Every row comes from one small tree of marks. The marks that hang from a mark follow it in brackets, in the order of their numbers. Every link used is in the known rows. Which tree was each row made from?
In the rows, 128 means zero.
Known rows
j874(j11(j224) j725(j875)): [122 140 145 192 125 137 130 148 110 113  84 153 144 135 165 131 211 124
 136 170 118  83]
j224(j11 j725 j997): [131 142 152 175 144 126 125 154 114 117 105 168 157 134 160 138 190 120
 136 159 121  73]
j224(j11 j725(j875) j997(j70)): [129 142 151 194 140 140 119 153 108 121  80 167 160 131 157 134 217 117
 135 183 128  72]
j224(j11 j997): [137 141 148 172 139 120 121 151 110 120 110 156 154 133 155 140 175 117
 140 157 119  82]
j224(j11 j725): [137 140 148 171 138 126 126 148 113 120 111 159 155 133 159 139 181 121
 141 149 119  82]
j117(j840(j174(j555)) j875): [130 130 139 182 133 115 115 134 112 136 127 147 144 139 161 156 108 122
 155 153 107  86]
j224(j997(j70 j874)): [131 133 143 175 129 122 111 155 105 122 103 163 160 131 150 137 178 100
 144 181 111  77]
j70(j725): [136 139 137 163 126 122 115 140 108 130 121 146 150 131 155 145 161 129
 153 147 102  90]
j224(j11 j725(j874) j997): [126 145 155 179 146 123 130 158 107 107  87 167 160 133 158 140 191 111
 139 156 121  76]
j840(j174): [139 138 136 172 135 112 112 136 111 126 125 145 146 135 154 148 138 120
 153 156 107  87]
j997(j874): [137 133 143 164 126 114 116 147 108 122 119 149 154 133 151 142 167 113
 151 159 107  88]
j874(j11(j224(j997(j70))) j725(j875)): [116 140 145 201 128 146 126 157 107 113  69 166 148 133 164 127 224 112
 129 194 123  72]
j11(j224(j997(j874 j875))): [122 132 147 181 130 127 110 158 106 118  89 159 157 136 148 129 196 101
 142 178 120  80]
j224(j725 j997(j874 j875)): [124 135 151 184 134 127 112 156 111 121  94 173 163 133 154 134 210 104
 143 184 116  74]
j224(j725): [136 137 144 170 134 119 118 144 117 122 124 155 153 134 158 141 182 127
 149 150 110  83]
j70(j725(j874(j11(j224(j997))) j875)): [113 145 148 189 132 134 126 155 101 103  59 153 149 133 158 137 203 118
 138 170 121  81]
j11(j224(j997(j70))): [127 135 140 178 132 128 112 154 109 120 103 155 152 135 152 133 181 113
 142 167 119  78]
j117(j875): [139 132 144 160 121 115 119 143 116 135 129 143 151 135 154 146 164 113
 153 138 111  90]
j174(j555): [140 138 141 170 129 110 112 132 104 123 128 148 144 133 155 147 150 123
 153 161 109  90]
j725(j874(j11(j224(j997))) j875): [120 144 151 193 134 126 126 155 105 100  67 150 148 135 156 136 207 115
 138 170 128  82]
j117(j840(j174) j875): [133 130 138 179 133 117 118 143 121 139 128 141 149 139 159 153 124 125
 155 140 106  88]
j997(j875): [142 137 143 177 126 121 108 140 110 132 115 146 154 132 151 139 185 121
 153 159 113  96]
j840(j174(j555)): [137 138 137 176 136 110 110 128 103 123 124 150 141 135 155 151 124 118
 154 170 106  84]
j224(j11 j725(j874 j875) j997(j70)): [125 146 154 197 141 138 124 155 103 112  62 168 163 130 156 136 219 110
 138 179 128  75]
j725(j874 j875): [138 144 146 182 129 115 117 141 107 118  96 138 153 133 153 146 190 126
 156 155 114  95]

Which tree is each row?
[124 138 153 189 132 136 123 160 103 123  80 176 162 131 158 129 208  98
 135 190 115  76] => j224(j11 j997(j874(j725) j875))
[121 139 149 188 130 126 120 154 108 119  92 165 157 133 160 138 211 115
 144 188 109  74] => j224(j997(j874(j725(j875))))
[122 141 148 186 135 128 122 148 111 107  81 149 152 137 156 137 208 125
 149 153 122  85] => j11(j224(j725(j874 j875)))
[118 139 148 195 129 140 125 158 110 115  80 169 150 134 163 125 216 108
 131 182 120  77] => j874(j11(j224(j997(j875))) j725)
[128 135 142 190 121 136 117 148 103 127  88 161 157 130 157 135 205 110
 146 191 107  81] => j997(j70 j874(j725(j875)))
[115 133 147 192 134 139 114 160 108 113  73 169 158 135 154 128 218 106
 137 192 124  66] => j11(j224(j725(j875) j997(j70 j874)))
[122 137 152 185 137 124 116 154 113 116  93 165 159 134 157 139 213 116
 144 184 117  71] => j224(j725(j875) j997(j874))
[136 145 149 186 127 120 126 144 104 110  82 143 149 131 156 143 197 120
 146 162 119  94] => j725(j874(j11) j875)
[128 144 153 195 139 140 119 158 101 117  64 175 167 129 152 131 216  98
 137 179 127  77] => j224(j11 j725(j874) j997(j70 j875))
[132 146 154 187 138 129 128 148 106 111  78 154 158 133 157 141 206 122
 145 156 123  87] => j224(j11 j725(j874 j875))
[123 136 147 197 123 143 120 161 100 121  69 181 159 128 158 126 218  88
 131 209 114  73] => j224(j997(j70 j874(j11 j725) j875))
[120 137 147 175 140 125 119 155 118 113 109 163 153 138 159 135 193 121
 141 157 119  72] => j11(j224(j725 j997))
[130 139 149 184 137 126 111 150 116 125 104 166 159 132 156 136 210 117
 145 173 117  78] => j224(j725 j997(j875))
[115 132 144 194 125 144 113 162 102 122  74 176 160 133 154 122 213  93
 136 198 114  73] => j11(j224(j997(j70 j874(j725) j875)))
[123 141 151 190 132 129 122 158 103 105  68 157 152 134 153 131 206 101
 137 171 126  85] => j725(j874(j11(j224(j997(j875)))))
[123 139 140 190 119 148 117 152  94 117  56 156 154 129 150 128 195 102
 139 171 118  91] => j997(j70(j725(j874(j11(j224)))) j875)
[129 146 145 184 125 129 125 144 100 113  74 146 149 129 157 144 192 124
 147 161 112  92] => j70(j725(j874(j11) j875))
[127 145 157 189 142 131 122 157 106 113  73 170 164 131 155 135 211 105
 139 168 125  81] => j224(j11 j725(j874) j997(j875))
[115 143 152 190 142 127 122 156 112 104  76 158 155 137 157 136 216 120
 145 165 124  76] => j11(j224(j725(j874 j875) j997))
[130 143 139 185 124 133 113 142  98 125  78 146 156 128 152 143 189 121
 154 167 109  92] => j997(j70(j725(j874 j875)))
[138 137 136 180 120 138 103 141 101 140  97 153 156 127 149 135 184 116
 150 172 108  94] => j997(j70(j725) j875)
[130 134 145 182 122 129 116 150 106 128  99 163 158 131 156 134 199 105
 147 179 105  87] => j997(j874(j725) j875)
[122 137 148 186 138 133 112 155 115 119  94 165 156 137 156 130 212 115
 141 169 123  76] => j11(j224(j725 j997(j875)))
[120 133 146 189 120 140 126 157 104 114  76 167 152 134 158 124 209  98
 133 182 115  83] => j997(j874(j11(j224) j725) j875)
[121 142 148 198 131 135 122 157 101 103  57 155 151 133 154 133 212 106
 136 182 128  80] => j725(j874(j11(j224(j997(j70)))) j875)
[129 134 143 193 116 143 121 154  99 124  75 173 158 127 157 127 209  92
 135 198 110  83] => j997(j70 j874(j11 j725) j875)
[122 135 145 192 134 142 108 156 111 122  85 170 158 134 153 125 215 108
 138 181 124  74] => j11(j224(j725 j997(j70 j875)))
